Each row comes from the steps of one walk. Every step used is in the known rows, and no mark comes twice. Write the walk behind each row, first mark first.
In the rows, zero is written as 128.
Known rows
pizi, kodi, nebid: [115 136 137 121 104 123 138 110 109 119 127 150 124 106 125 133 119 130
 131 102 134 143 134 137 124 111 125 119 106 124 145 120 137 125  91 123]
vefi, dulo: [120 141 112 130 144 131 122 152 125 132 131 121 139 118 124 124 132 121
 136 128 121 126 135 122 131 122 124 138 128 124 115 125 141 130 120 131]
kodi, leno, nerek, sude: [136 136  95 127 110 128 131 105 128 154 125 146 123 132 110 144  96 135
 137 146 140 129 127 144 125 151 133 144 137 131 125 133 133 125 149 127]
rapo, gezad, nerek, sude: [151 128 180 126 124 138 120 135 147 224 126 161 124 135 116 138 178 136
 135 111 125 136 128 110 127 125 141 131 163 136 121 140 137 122 142 135]
vefi, sude: [129 134 119 135 136 135 123  96 139 135 131 111 124 132 138 126 134 122
 100 138 130 123 124 118 131 135 127 120 129 125 129 123 133 123 106 127]
nebid, kodi, leno, nerek, sude: [131 133 112 125 102 132 141 137 122 103 125 149 126 130 112 143 107 139
 122 140 155 144 131 144 125 143 130 141 126 134 151 129 131 122 141 123]
nebid, vefi, dulo: [119 137 103 133 143 135 120 174 119  45 129 119 140 112 128 118 142 121
 136 131 124 119 140 123 133 115 121 145  99 124 108 124 147 132 125 136]
zafon, sude, pizi, kodi: [124 105 155 124 128 123 137 129 125 117 126 119 119 141 135 121 125 130
 137 125 113 141 120 123 125 138 124 111 139 130 139 122 118 132 123 116]
leno, nerek, sude, pizi, kodi: [133 126 126 121 114 124 134 120 116 141 126 149 131 128 115 134 103 138
 132 139 124 146 122 142 123 136 131 148 132 136 126 139 126 129 165 129]
dulo, vefi, nebid, kodi, leno: [122 142 110 133 134 134 128 165 105  53 128 112 145 118 141 120 115 125
 126 136 139 125 140 131 131 138 127 114  83 119 134 127 125 124 140 122]
zafon, sude, fuma: [130 111 134 128 138 129 129 135 131 156 136 110 118 144 134 119 137 118
 139 118 102 117 120 115 143 137 121 116 126 130 130 129 112 132 121 126]
fuma, sude, pizi: [124 115 138 126 130 114 126 125 136 156 129 121 121 150 137 133 126 121
 114 146 114 123 113 131 127 110 119 129 148 133 119 125 111 149 132 129]
kodi, leno, nerek: [134 132 101 127 116 130 130 104 131 180 128 141 124 132 111 145  91 136
 136 139 151 119 127 137 122 152 133 147 124 127 127 128 135 119 142 130]
vefi, nebid, kodi, pizi: [123 133 122 123 113 129 133 150 125  44 126 130 134 122 140 128 117 135
 119 130 154 143 136 133 130 122 129 115 108 126 150 124 116 125 136 126]
nebid, vefi: [124 132 104 134 130 135 122 151 120  74 130 126 130 117 130 123 147 123
 132 129 129 125 136 130 133 118 124 144 106 127 115 125 142 127 121 136]
zafon, sude, nerek, leno: [131 109 114 127 129 129 132 136 129 162 123 124 119 148 121 129 144 131
 146 129  97 135 119 129 129 146 132 134 186 133 136 140 108 127 149 122]
nerek, gezad, rapo: [141 128 186 134 169 140 120 120 148 209 129 127 122 129 119 139 165 131
 128 100 127 132 127 121 124 137 139 140 186 127 109 133 142 106 135 139]
rapo, gezad, nerek, leno: [151 125 187 124 123 139 126 134 152 252 125 162 122 138 110 140 177 140
 134  96 139 120 127 105 124 129 143 144 163 135 129 141 133 114 143 136]
kodi, nebid, vefi, sude: [122 142 123 131 123 133 125 126 123  35 125 122 123 110 134 125 132 124
 122 114 118 123 137 127 134 107 125 130  71 118 129 123 137 125  98 133]
fuma, sude: [122 123 121 131 130 118 123 122 136 167 131 125 123 143 134 139 139 116
 119 139 113 117 119 134 132 116 121 129 153 132 117 129 113 146 119 128]
dulo, vefi: [126 138 114 138 140 134 121 147 105 133 131 113 139 120 137 119 126 119
 132 128 118 124 135 130 132 130 125 131 104 125 113 131 135 125 126 127]
rapo, gezad: [143 125 156 132 134 137 124 125 138 228 131 145 122 130 124 134 157 131
 134 113 135 132 130 111 126 126 136 135 170 133 122 130 141 117 121 136]
nebid, vefi, sude: [125 132 108 137 137 138 121 136 128  47 128 112 129 122 138 119 143 122
 111 139 130 117 133 120 133 125 123 133 100 125 118 122 141 127 116 134]
kodi, nebid: [124 142 126 127 116 129 127 115 122 123 128 135 120 113 128 132 129 126
 135 104 116 136 135 135 133 107 128 132  96 122 133 127 132 122  96 131]
sude, pizi, kodi, leno, nerek, gezad: [129 117 154 119 117 120 138 110 121 153 126 138 123 132 120 131  95 142
 123 130 151 140 120 131 112 132 126 133 129 128 136 118 135 124 144 127]
kodi, leno, nerek, gezad: [138 130 120 128 128 131 127 102 135 185 127 138 124 132 107 147 100 138
 134 131 149 117 127 136 120 157 134 148 136 125 121 129 137 112 150 132]
rapo, gezad, nerek: [149 124 187 127 130 139 119 133 151 250 129 156 125 135 117 138 173 137
 135 104 136 126 128 104 125 126 141 134 148 132 123 135 139 115 135 137]
leno, nerek: [132 126 119 127 130 132 126 119 127 192 132 139 133 126 114 140 109 134
 134 127 133 126 125 133 125 142 133 158 118 129 122 138 131 117 150 134]
sude, zafon: [135 125 133 140 133 125 125 123 130 219 135 112 120 127 131 124 134 124
 136 134  89 121 119 130 128 122 133 124 169 132 114 131 110 126 122 112]
dulo, vefi, sude: [126 139 118 140 146 137 121 132 112 106 130 100 138 125 145 115 123 118
 112 137 120 115 132 121 132 137 125 119 100 123 116 128 135 125 120 125]
kodi, leno: [131 136  97 131 114 129 129 104 132 167 128 134 119 131 120 138 112 129
 132 137 147 126 129 136 126 141 130 132 137 127 129 121 138 123 117 127]
fuma, sude, vefi, nebid, kodi: [117 121 114 127 142 113 125 132 148  91 130 112 135 137 142 126 139 115
 118 140 135 110 126 130 133 115 122 112 139 129 127 126 108 150 117 130]

Which walk is each row?
[117 145 119 128 127 132 125 154 116  33 126 128 130 103 127 124 131 123
 140 109 114 125 143 129 134 101 123 139  70 118 122 124 141 128 104 135]  kodi, nebid, vefi, dulo
[123 115 103 129 130 117 121 129 131 189 129 128 125 149 129 140 136 121
 122 154 102 126 114 136 128 115 123 135 179 134 118 134 110 147 145 132]  fuma, sude, nerek
[132 131 121 132 136 133 124 102 137 155 137 104 122 138 140 118 127 118
  96 134 128 109 119 109 140 127 121 118 109 126 130 122 126 128 111 134]  vefi, sude, fuma
[139 133 158 121 112 134 126 131 147 209 123 153 125 136 107 139 167 139
 131 101 132 118 124 124 128 130 138 150 126 132 133 143 123 118 146 131]  gezad, nerek, leno
[118 118 118 125 134 111 127 132 146  78 127 116 134 139 144 125 125 119
 117 139 139 110 127 132 132 109 120 113 140 131 125 125 107 154 119 130]  fuma, sude, vefi, nebid, kodi, pizi
[127 118 134 137 135 114 123 125 138 198 132 112 119 145 136 134 135 115
 123 146  86 108 112 133 130 113 125 120 176 134 109 131  96 148 125 115]  fuma, sude, zafon
[131 129 120 123 101 129 143 139 121  97 124 147 125 134 114 139 101 141
 120 143 157 147 128 143 122 140 128 141 123 135 152 127 130 124 147 124]  nebid, kodi, leno, nerek, sude, pizi
[122 112 124 128 148 126 129 139 145  60 129 103 132 133 140 114 144 121
 143 122 126 124 132 121 135 144 128 102 134 126 139 126 113 131 114 120]  zafon, sude, vefi, nebid, kodi
[122 130 110 120 105 120 140 101 118 131 125 153 130 118 115 135  97 135
 134 129 157 132 131 142 120 139 128 124 135 131 137 123 139 130 122 123]  pizi, kodi, leno, nerek, sude, vefi
[126 119 141 118 108 119 140 112 119 151 127 141 123 132 123 129  89 140
 124 135 152 141 120 132 114 128 125 131 120 129 141 117 134 128 138 126]  sude, pizi, kodi, leno, nerek
[121 130  98 128 150 122 121 119 147  93 133 107 140 117 141 111 140 119
 135 125 150 118 137 124 133 124 130 112 122 123 126 124 127 129 108 134]  sude, vefi, nebid
[136 136 113 137 117 124 127 124 122 151 128 127 119 127 129 124 144 122
 135 145  80 144 123 144 134 121 132 121 188 140 113 140 111 137 133 113]  nerek, sude, zafon
[134 136 142 123 128 129 116 140 148 137 124 141 138 127 117 125 167 129
 137 121 120 129 130 125 133 120 134 128 123 132 118 140 132 135 138 132]  gezad, nerek, sude, vefi, dulo
[121 141 120 129 118 132 126 138 117  53 127 132 124 107 129 127 134 125
 136 108 117 129 140 133 134 102 125 138  75 121 127 125 138 125 101 134]  kodi, nebid, vefi
[128 137 119 138 146 136 122 136 110 120 135  95 137 129 146 110 119 115
 108 135 118 105 129 114 138 131 119 118  85 123 118 127 130 129 123 130]  dulo, vefi, sude, fuma
[120 132 108 119 107 119 140 105 120 105 124 149 133 116 119 133  96 135
 134 131 160 132 133 140 120 141 129 117 128 127 141 123 133 130 128 122]  pizi, kodi, leno, nerek, sude, vefi, nebid
[125 110 123 131 150 125 126 123 145 115 130 105 127 135 135 114 145 119
 147 120 116 121 129 122 135 141 127 112 147 129 126 128 121 132 104 123]  zafon, sude, vefi
[127 131 131 133 136 131 129 127 107  97 127 107 138 129 139 117  90 127
 110 144 134 116 127 122 123 143 124 121  88 122 124 124 135 128 138 123]  dulo, vefi, sude, pizi, kodi, leno, nerek
[122 119 148 121 114 120 137 119 117 147 129 135 124 129 131 122 112 135
 121 128 140 149 121 129 118 116 123 126 126 131 140 117 134 130 125 126]  sude, pizi, kodi
[123 128 101 124 140 123 129 128 146  69 130 116 143 119 132 118 120 128
 131 130 168 118 137 129 128 134 131 118 111 124 139 123 126 127 124 132]  sude, vefi, nebid, kodi, leno, nerek
[112 136 132 122 105 125 137 126 106  71 125 148 127 102 127 129 123 130
 132 104 135 138 138 136 125 107 123 123  91 123 140 119 141 127  95 126]  pizi, kodi, nebid, vefi
[121 115 123 131 158 125 125 139 144  95 129 100 134 132 133 111 141 117
 151 121 114 116 132 117 135 140 125 113 143 127 121 126 125 136 107 123]  zafon, sude, vefi, dulo
[127 113 122 130 142 118 118 127 134 193 128 125 125 150 125 143 144 123
 120 147 100 125 114 134 125 120 123 137 191 132 112 136 111 140 152 134]  fuma, sude, nerek, gezad
[110 139 132 122 111 125 136 138 104  56 125 145 132 100 126 127 121 128
 135 105 132 135 140 133 125 106 121 124  88 121 137 118 144 130  97 126]  pizi, kodi, nebid, vefi, dulo
[137 130 111 123 120 128 128 124 121 169 132 142 130 130 115 133 111 131
 133 134 116 129 122 137 135 135 129 151 122 137 120 144 122 129 163 136]  leno, nerek, sude, fuma
[127 137 106 120 115 130 135 148 126  57 129 132 133 126 130 131 114 134
 122 140 151 133 132 134 133 138 130 116 100 124 152 128 113 125 153 126]  vefi, nebid, kodi, leno, nerek, sude, fuma
[139 118 139 132 155 135 118 130 133 231 127 132 126 136 114 138 153 136
 133 128 112 146 120 127 120 131 139 147 209 130 117 138 134 113 164 142]  sude, nerek, gezad, rapo
[123 109 129 127 140 123 131 138 143  49 126 107 131 134 142 112 130 125
 141 122 131 125 133 123 134 138 127 102 134 128 138 126 112 135 116 122]  zafon, sude, vefi, nebid, kodi, pizi
[131 117 171 120 125 123 139 113 127 166 125 141 122 133 120 132  99 143
 124 125 152 140 119 128 111 132 130 133 142 128 135 119 138 122 146 129]  sude, pizi, kodi, leno, nerek, gezad, rapo
[129 133 118 123 100 120 137 116 114  99 123 145 119 130 127 125 120 131
 127 145 122 160 125 146 126 122 125 122 158 138 133 128 130 140 136 121]  nerek, sude, pizi, kodi, leno
[125 128 147 126 123 127 133  95 129 100 127 116 121 131 141 121 112 130
  97 133 135 133 121 118 123 122 124 112 108 123 142 115 132 128 107 124]  vefi, sude, pizi, kodi, nebid
[125 140 129 134 125 131 125 128 123  50 126 116 121 111 136 122 130 124
 124 117 104 118 134 127 133 106 127 126  82 119 126 124 129 126 100 127]  kodi, nebid, vefi, sude, zafon
[121 108 156 124 125 124 137 139 121  67 124 120 119 133 136 119 125 130
 140 119 110 138 124 124 126 129 122 113 115 126 139 121 120 133 120 118]  zafon, sude, pizi, kodi, nebid, vefi
[133 132 135 140 162 140 118 138 117 137 128 101 139 130 138 119 131 123
 113 137 112 121 128 117 126 140 131 125 139 123 113 133 136 121 145 131]  dulo, vefi, sude, nerek, gezad, rapo
[123 136 139 134 135 131 128 131 105  75 128 104 136 122 146 112 106 123
 109 132 122 122 130 121 127 126 122 113  81 120 127 122 134 129 119 123]  dulo, vefi, sude, pizi, kodi, nebid
[135 132 110 126 120 130 127 121 122 154 128 146 132 126 113 139 116 133
 136 137 117 139 126 143 129 140 134 153 137 136 119 145 126 125 159 131]  leno, nerek, sude
[123 138 108 124 119 131 133 144 129  59 128 128 133 123 134 133 124 132
 121 136 158 137 136 133 129 137 131 112 107 121 154 122 118 120 134 123]  vefi, nebid, kodi, leno
[148 128 175 125 132 135 119 136 154 189 126 153 130 131 122 130 178 135
 137 111 134 129 132 108 128 125 142 121 156 133 124 139 132 124 142 136]  rapo, gezad, nerek, sude, vefi, nebid
